Known rows, with every way that one mark hangs from another:
vobu(ziluk(kedab(tunono) naza)): [-0.55 -1.56  1.73  3.04  1.90 -2.25  3.02  0.63  3.56  1.36  0.28  4.11
 -0.61 -1.48 -2.12 -1.40 -0.32 -7.66]
dazur(remik(tegona ziluk(kedab naza)) vobu): [ 2.74 -2.43  2.56  4.41 -3.37  1.48  2.09  0.76  2.04 -0.77 -1.37  3.82
 -1.48 -1.96 -4.34  1.44 -2.27 -6.22]
ziluk(kedab(tunono) naza vobu): [ 1.06 -1.81  0.69  2.35 -2.24 -0.40 -0.09 -0.66  3.67  2.02 -1.13  4.10
 -0.90 -0.84 -0.97 -1.50 -0.88 -7.55]
tegona(vobu(ziluk)): [-2.16 -2.81  3.02 -0.82  1.57 -3.82  4.32 -0.18  2.05  0.71 -0.13  2.55
 -2.63 -2.26 -3.02 -1.77  1.21 -3.48]
dazur(remik(tegona) vobu(ziluk(kedab))): [-0.37 -2.26  3.02  1.39  0.93  2.05  3.60  1.93  2.03 -1.20 -0.41  1.79
 -1.99 -2.64 -3.45  1.37 -0.33 -5.78]
naza(ziluk(vobu)): [ 0.16 -1.10  2.01 -0.07 -0.94 -0.46  1.07  0.14  1.58  0.59 -0.45  2.51
 -0.80 -2.13  0.01 -1.55  1.61 -4.01]
remik(ziluk): [ 0.42 -1.25  2.23  0.69 -3.98 -1.90  3.38  0.31  1.30  0.86 -1.03  3.73
 -0.61 -1.85 -2.43 -1.35  0.16 -3.86]
remik(dazur(vobu) tegona): [ 0.99 -1.92  3.33 -0.43 -2.82 -0.76  0.63  2.11  0.35 -2.97 -2.24  1.55
 -4.88 -1.86 -0.44 -0.93 -1.12 -4.37]
tegona(vobu(ziluk(naza))): [-0.99 -3.07  2.70  1.25  1.80 -4.63  4.14 -0.76  2.62  0.93 -0.02  3.54
 -2.62 -1.28 -3.20 -1.71  0.36 -4.27]
dazur(remik(tegona)): [ 0.46 -1.24  2.07  1.34 -4.28  0.26  2.57  0.96  1.67 -1.19 -2.83  3.04
  0.81 -0.64 -0.08 -0.33  0.05 -3.98]
vobu(ziluk(naza)): [-0.43 -1.47  1.78  2.26  1.93 -3.30  4.76  0.10  2.98  0.74  0.36  3.22
 -1.14 -0.31 -1.92 -1.42  0.35 -5.34]
naza(ziluk(kedab(tunono) vobu)): [ 0.03 -1.19  1.83  0.75 -1.05  0.60 -0.54  0.54  2.16  1.26 -0.44  3.45
 -0.35 -3.25 -0.28 -1.68  1.02 -6.24]
tegona(vobu(ziluk(kedab naza))): [-1.09 -3.52  2.39  1.69  1.36 -3.89  2.88 -0.40  2.85  1.44  0.64  3.14
 -2.42 -2.55 -3.68 -1.15 -0.11 -5.45]
vobu(ziluk): [-1.93 -1.32  2.26 -0.37  1.72 -2.17  4.96  0.85  2.19  0.44  0.24  2.17
 -1.18 -1.48 -1.67 -1.47  1.49 -4.36]
dazur(remik vobu(ziluk(kedab naza))): [-0.05 -2.77  2.23  3.26  2.24  0.78  3.66  0.95  2.83  1.14  0.67  0.85
 -2.39 -0.43 -5.10  0.91 -0.66 -6.25]
ziluk(kedab(tunono) naza): [ 0.09 -1.46  1.17  4.21 -2.45 -1.73  0.08  0.10  3.41  2.04 -0.19  4.12
 -0.61 -0.23 -0.49 -1.86 -1.45 -7.75]
naza(ziluk(kedab vobu)): [-0.06 -1.82  1.66  0.46 -1.36  0.44 -0.31  0.57  1.82  1.37  0.36  2.10
 -0.49 -3.72 -0.61 -1.06  0.95 -5.53]

Rows:
[ 0.78 -2.48  2.76  3.65  1.12  1.16  3.41  1.18  2.60 -1.01 -0.44  2.62
 -1.89 -1.71 -3.69  1.38 -1.23 -6.63] => dazur(remik(tegona) vobu(ziluk(kedab naza)))
[ 2.97 -3.29  2.20  4.27 -4.98 -1.01  1.84 -0.07  2.24 -0.55 -2.82  5.46
  0.67 -3.08 -3.87  0.62 -2.02 -5.78] => dazur(remik(tegona(vobu) ziluk(kedab naza)))
[ 1.07 -2.53  2.38  3.05 -1.54 -0.96  2.44  0.27  2.88 -0.89 -2.83  4.98
  0.18 -1.91 -2.28 -0.29 -0.78 -6.17] => dazur(remik(tegona(vobu(ziluk(kedab(tunono) naza)))))
[ 0.85 -1.93  2.88  3.66  1.33  1.31  3.19  1.22  2.83 -1.08 -1.09  3.58
 -1.84 -1.32 -3.44  0.73 -1.14 -7.31] => dazur(remik(tegona) vobu(ziluk(kedab(tunono) naza)))
[ 0.89 -2.57  0.36  2.08 -2.62 -0.59  0.42 -0.62  3.34  2.13 -0.26  2.62
 -1.00 -1.23 -1.44 -0.65 -0.95 -6.74] => ziluk(kedab naza vobu)
[ 4.66 -3.61  0.93  2.01 -4.34 -1.74  0.07  0.44  2.09  0.61 -2.74  3.00
 -2.12 -3.22 -4.74 -0.42 -2.05 -6.63] => remik(dazur ziluk(kedab naza vobu))
[ 0.98 -3.14  3.45 -0.23 -1.18 -2.89  0.84  1.71  1.31 -2.67 -3.29  4.02
 -3.22 -4.45 -1.72 -1.46 -0.90 -5.84] => remik(dazur tegona(vobu(ziluk(kedab(tunono)))))
[ 0.06 -2.51  2.80  0.88 -1.56 -0.99  3.75  0.56  1.89 -1.44 -2.71  3.55
 -0.09 -1.95 -2.06 -0.27  0.36 -3.97] => dazur(remik(tegona(vobu(ziluk))))
[-0.65 -0.80  2.27  2.18 -1.16 -0.52 -0.53  1.08  1.88  1.27  0.25  3.49
 -0.23 -2.91  0.21 -1.96  0.43 -6.33] => naza(ziluk(kedab(tunono)))
[ 4.13 -3.14  1.90 -0.35 -6.02 -0.05 -0.16  1.60  0.82 -2.27 -4.02  4.17
 -1.64 -5.86 -2.70  0.10 -1.71 -6.07] => remik(dazur tegona ziluk(kedab vobu))
[ 1.72 -2.75  3.15  1.51 -0.22 -1.18  1.21  2.03  1.47 -2.65 -1.35  2.19
 -4.55 -2.81 -2.11 -0.24 -1.82 -6.46] => remik(dazur(vobu(ziluk(kedab naza))) tegona)
[ 3.22 -2.31  1.06  2.65 -3.82 -0.17  3.36 -0.46  2.47  0.94 -3.00  3.56
  0.66 -0.32 -4.04  0.09 -0.35 -4.59] => dazur(remik(ziluk(naza vobu)))
[ 4.79 -3.08  1.09  2.19 -4.10 -1.51 -0.12  0.49  2.31  0.42 -3.57  4.21
 -1.97 -2.88 -4.36 -0.94 -2.04 -7.34] => remik(dazur ziluk(kedab(tunono) naza vobu))
[ 2.15 -2.67  2.88  0.03 -2.70 -1.45  1.99  1.44  0.44 -0.44 -1.67  1.27
 -4.93 -1.95 -4.85 -0.91 -0.99 -4.08] => remik(dazur(vobu) ziluk)
[-2.33 -3.39  2.73 -0.37  1.19 -3.02  3.18  0.17  2.31  1.36  0.61  2.34
 -2.40 -3.48 -3.47 -1.24  0.65 -4.68] => tegona(vobu(ziluk(kedab)))
[ 0.86 -3.70  3.24 -0.42 -1.49 -3.02  1.04  1.60  1.18 -2.61 -2.63  2.97
 -3.29 -4.75 -2.11 -0.91 -0.94 -5.18] => remik(dazur tegona(vobu(ziluk(kedab))))
[ 2.60 -1.97  1.43  3.81 -4.03 -1.06  3.38  0.01  2.31  1.05 -2.40  3.68
  0.83 -0.01 -3.69 -0.26 -0.69 -4.69] => dazur(remik(ziluk(naza)))
[ 0.22 -2.21  2.51  2.81  2.58  0.04  4.87  0.63  2.60  0.54  0.06  1.10
 -2.68  0.72 -4.64  0.38 -0.13 -5.04] => dazur(remik vobu(ziluk(naza)))
